What can hang from each mark:
k323: k485 k883 k959
k485: k323 k552
k440: k883
k344: k203
k203: k344 k883
k883: k203 k440
k959: k323 k478
k478: k485 k883
k773: k323 k478

Each row was made from one small tree. Brackets hold a mark, then the marks that hang from it, in the order of their numbers. Every link used is in the known rows. Write each row's tree.
Known rows:
(k478 (k485 (k323 (k883 k440)))): [  9   6 -13 -13   5  11  -4   3   2   4   5   3 -10   0  -8  16 -12  -3
  -8  -3   8  -4  -2]
(k773 (k323 k959) k478): [ -4   1   1 -29   5  12   0  11 -12   8  -5  15  -1 -15 -14   7  -2  -8
   8   7  -7  12 -17]
(k959 k323 k478): [  4  -8   3  -8  -9  10  -1  13 -10  -1  11  -6   6  -3 -11  15  -9   2
  12   0  -2   9 -12]
(k773 (k323 (k485 k552) (k883 k203) k959)): [  5   1 -13 -36  14   0  -8   4  -9  16   2  17  -4  -3 -16  21   1 -15
  -5   9  10   9 -19]
(k203 k344 (k883 k440)): [  1  23   1  13  -8  -2   7   1  18  -2 -14   1   9  -6  -1 -14  -1  10
   4  -1   1 -13   8]
(k323 (k485 k552) (k959 k478)): [  3  -8  -6 -29  11   4  -2   6 -11   9  13  11   9   3 -12  34   0   0
   3  20  -1  14 -22]
(k478 k485 k883): [ 9 -6 -7 -7  7  9  0 -7  1  4  1  6 -8  4 -8  7 -5 -3 -9  3  4 -3 -5]
(k323 k485 k959): [ -3   3  -6 -18   9   4  -2   3  -4   8   6   9   1  -1  -7  19   7   0
  -2  14  -3   3 -15]
(k478 (k485 k552) (k883 (k203 k344) k440)): [ 10  -3 -11  -2   6  -6  -5 -13  11   6  -9  11  -2   8  -8   7  -3  -3
 -10   4  23  -1  -4]
(k344 (k203 (k883 k440))): [  9  22   3  17 -13   2   4   4  18   2 -15   2   4  -6  -1 -14  -2   6
   4   0  -4 -13   0]
(k323 k485): [  3  -2  -3 -10   9  -3  -6  -4   0   1   2   6  -2   3  -4  12   6  -3
  -6   6  -3   2  -6]
(k883 k440): [ 3  5 -3  3 -4 -1 -3  1  7  1 -9  0  2  1  3  4 -4  7 -3 -1  5 -4 -5]
(k485 (k323 (k883 k203 k440) k959) k552): [  2   7 -17 -25   0   5  -4   9   0  12   3   3  -5  -6  -9  21 -15  -7
  -6   3  15   3 -14]
(k323 (k883 k203 k440) k959): [ -4  18 -17  -7  -7   4   2   7  13  11  -5   3  -4  -5  -3   5 -12   5
  -3   4  15  -4 -19]
(k485 (k323 (k883 k440) k959)): [ -1  16 -15 -21  -4  15   4  14   2   7   3   0  -5 -12  -7  14 -17   1
  -4   0   4  -6 -14]
(k323 k485 k883 k959): [  1  10 -13 -23   9   5   3   5   2  10   9  10  -4  -2  -9  16  -5  -1
  -3  11   2  -3 -18]
(k323 k883 k959): [ -2  13 -10 -13   0   8   9   8   2   9   7   4  -1  -5  -6   4 -11   1
   2   5   5  -4 -12]
(k478 (k485 k323) (k883 (k203 k344) k440)): [  1   6 -16  -6  -1   6  -4  -7  12   2  -7   3 -10  -6 -12   3  -5  -4
 -15  -2  14  -3  -6]
(k440 (k883 (k203 k344))): [-12  19 -10  10 -10 -12  -2 -10  12  -9 -12   2  -5  -6  -4 -17   6   3
  -5  -4   9  -6   5]
(k323 (k485 k552) (k959 (k478 (k883 (k203 k344))))): [ -1  -3 -13 -25   7   1   2  -1   0   8   6  12   6  -3 -17  20  -1  -3
  -2  18   8  11 -26]
(k485 (k323 k883)): [  1   7 -10 -16   0   9   2   6  -1   0   7  -3 -10  -9  -8   3 -14  -8
  -5  -7   1  -3  -2]
(k478 (k485 k323) (k883 (k203 k344))): [ -1   2 -14  -8   3   7  -1  -8   5   1   0   4 -12  -6 -14  -1  -1 -10
 -11  -1  10   0  -1]
(k323 k959): [ -5   5  -3  -8  -1   8   4   7  -3   7   4   3   3  -4  -3   8   0   3
   4   8  -1   1 -10]
(k773 (k323 k883 k959) k478): [ -1   8  -5 -32   6  13   4  12  -7   9  -3  15  -5 -16 -16   4 -12  -9
   6   4  -2   7 -19]

Which tree is each row?
[  1   4 -10 -13  -3   1  -2   6   3   1  12   1   0  -4 -19  12  -6  -3
   7   2   9   7 -16]	(k959 (k323 k485 (k883 (k203 k344))) k478)
[ 10 -13 -14 -21  10   7  -9  -6  -5   7   4   5 -14   2 -13  17  -6 -15
 -15   3  11   6  -6]	(k478 (k485 k323 k552) (k883 k203))
[ 20 -17  -5 -18  -1  13  -6   6  -8   6   7   2   3   6 -16  33 -19   0
   1   5  10   7 -19]	(k959 k323 (k478 (k485 k552) (k883 k440)))
[  6 -10  -9 -19  -4  10  -7   5  -3   2   6  -2  -5  -6 -18  20  -9  -4
  -3   4   1  10 -26]	(k959 (k323 k485) (k478 (k883 k203)))
[  6  -9   0 -17  -1   8  -7  10 -10   0  13  -1   4  -1 -14  26  -3   0
   7   5  -4  11 -17]	(k959 (k323 k485) k478)
[  7   3 -17 -24   8   8  -6   5  -3  14   8   9  -8   3 -11  28 -10  -7
  -6   7  17   4 -10]	(k478 (k485 (k323 (k883 k203 k440) k959) k552))
[  2  -3  -7 -43  13  15  -3   4  -9   9  -7  20  -7 -17 -21  14  -4 -12
  -6  11  -9   9 -29]	(k773 (k323 k485 k959) (k478 k883))
[ -3   2  -3 -24  -2  13   2  14 -13   8   3   7   7 -11 -12  13  -3  -1
   9   5  -4  11 -19]	(k773 (k323 (k959 k478)))
[ 14 -11 -12 -24   4  14  -4   3  -4   4   5   4  -1   0 -14  29 -19  -2
  -8   4   6   7 -17]	(k959 (k478 (k485 k323 k552) (k883 k440)))
[  3  -7  -5 -18   7   9   2   7 -11  10  15   9   8   6 -10  28  -4   3
   8  17   4  12 -15]	(k323 (k959 (k478 (k485 k552))))
[  6   3 -11 -16   8  11  -1   2  -3   3  12   3 -11   0 -10  13  -9  -8
  -5  -2   4  -2   1]	(k478 (k485 (k323 k883)))
[ 10  -5  -4 -11 -14  15  -1  11   0   1   0  -6   3  -8 -12  16 -21   6
   2  -2   3   2 -23]	(k959 k323 (k478 (k883 k440)))
[  6 -10 -10 -33  10   8   1   4  -8   9  10  11   5  -1 -15  31  -8  -2
  -4  19  -1  10 -29]	(k323 (k485 k552) (k959 (k478 k883)))
[  0   2 -13 -37   7  11 -10   3   1  12 -17  19  -9 -17 -19  15  -5  -8
 -11  10   1   9 -35]	(k773 (k323 k485 k959) (k478 (k883 k203 k440)))
[  0   0  -7 -28  -3  17   4  12 -10   8   0   7   3 -15 -15  10 -10  -3
   2   5  -4   8 -25]	(k773 (k323 (k959 (k478 k883))))
[ 11 -13 -10 -10  10   0  -7 -11  -1   8   0   9  -9   9  -9  12  -3 -10
 -12   6  14   5  -6]	(k478 (k485 k552) (k883 k203))
[  9  -1  -5 -17   4   4  -6   5  -4   4  10   1  -6   1 -12  17  -7  -6
   0   0   3  -1  -9]	(k959 (k323 k485 k883))
[ -1  -1 -13 -34   3  12  -5   7  -7  11  -1  11  -2 -13 -19  18  -1  -6
  -5  10  -1  12 -32]	(k773 (k323 k485 (k959 (k478 (k883 k203)))))
[  8   4 -14 -16   0  14   0   8   1   2   9   1  -3  -2 -12  21 -17   2
  -2   0   4   3 -12]	(k959 (k478 (k485 (k323 (k883 k440)))))
[  3  -4 -15 -14   3  12  -6  -4   0   4   1   2 -17  -4 -12   9  -5 -11
 -15  -1   6   2  -7]	(k478 (k485 k323) (k883 k203))
[ 11  -9  -9 -24   3   1  -9   7  -7   6  15   2  -1   3 -18  28 -11  -8
   4   5  10  13 -19]	(k959 (k323 (k485 k552) (k883 k203)) k478)
[  0   9 -14 -27   5  10   6   9   0   8  14   8   1  -5 -14  22 -10   3
   2  13  -1   3 -26]	(k323 k485 k883 (k959 k478))
[  5  -4 -16 -29   5   5  -5   3   1  12   1  10   3  -1 -13  32  -8   1
  -8  17   8  10 -34]	(k323 (k485 k552) (k959 (k478 (k883 k203 k440))))
[  5  -7   1 -22  13   8  -7   1 -11   4  -3  17  -7  -4 -14   9   2 -11
   4   3  -3  12  -6]	(k773 k323 (k478 k485))
[ 14 -18   2 -15   4   9  -7   8 -17   4  18   2   6  10 -15  32  -7  -3
  13   6   5  15  -8]	(k959 k323 (k478 (k485 k552)))
[ -1   9 -15 -30   8   4  -6   6  -3  14   0  13  -7  -8 -14  12   2 -10
  -5   6   5   5 -21]	(k773 (k323 k485 (k883 k203) k959))
[  9  -6  -8 -11   1   1  -2   4  -4   5  17   4   3   6 -19  18 -10  -6
  12   3  19  11  -7]	(k959 (k323 (k883 (k203 k344))) (k478 (k485 k552)))
[ -7  13  -7  13  -8 -10  -2  -6  18   0 -13   1   3  -2   1  -9   4   5
  -2  -2  16  -2  -1]	(k883 (k203 k344) k440)
[  1  -5  -4 -27   6   9  -2  10 -15   8  10   3   0  -5  -8  23  -5  -9
   0   7   1   7  -6]	(k485 (k323 k959) k552)
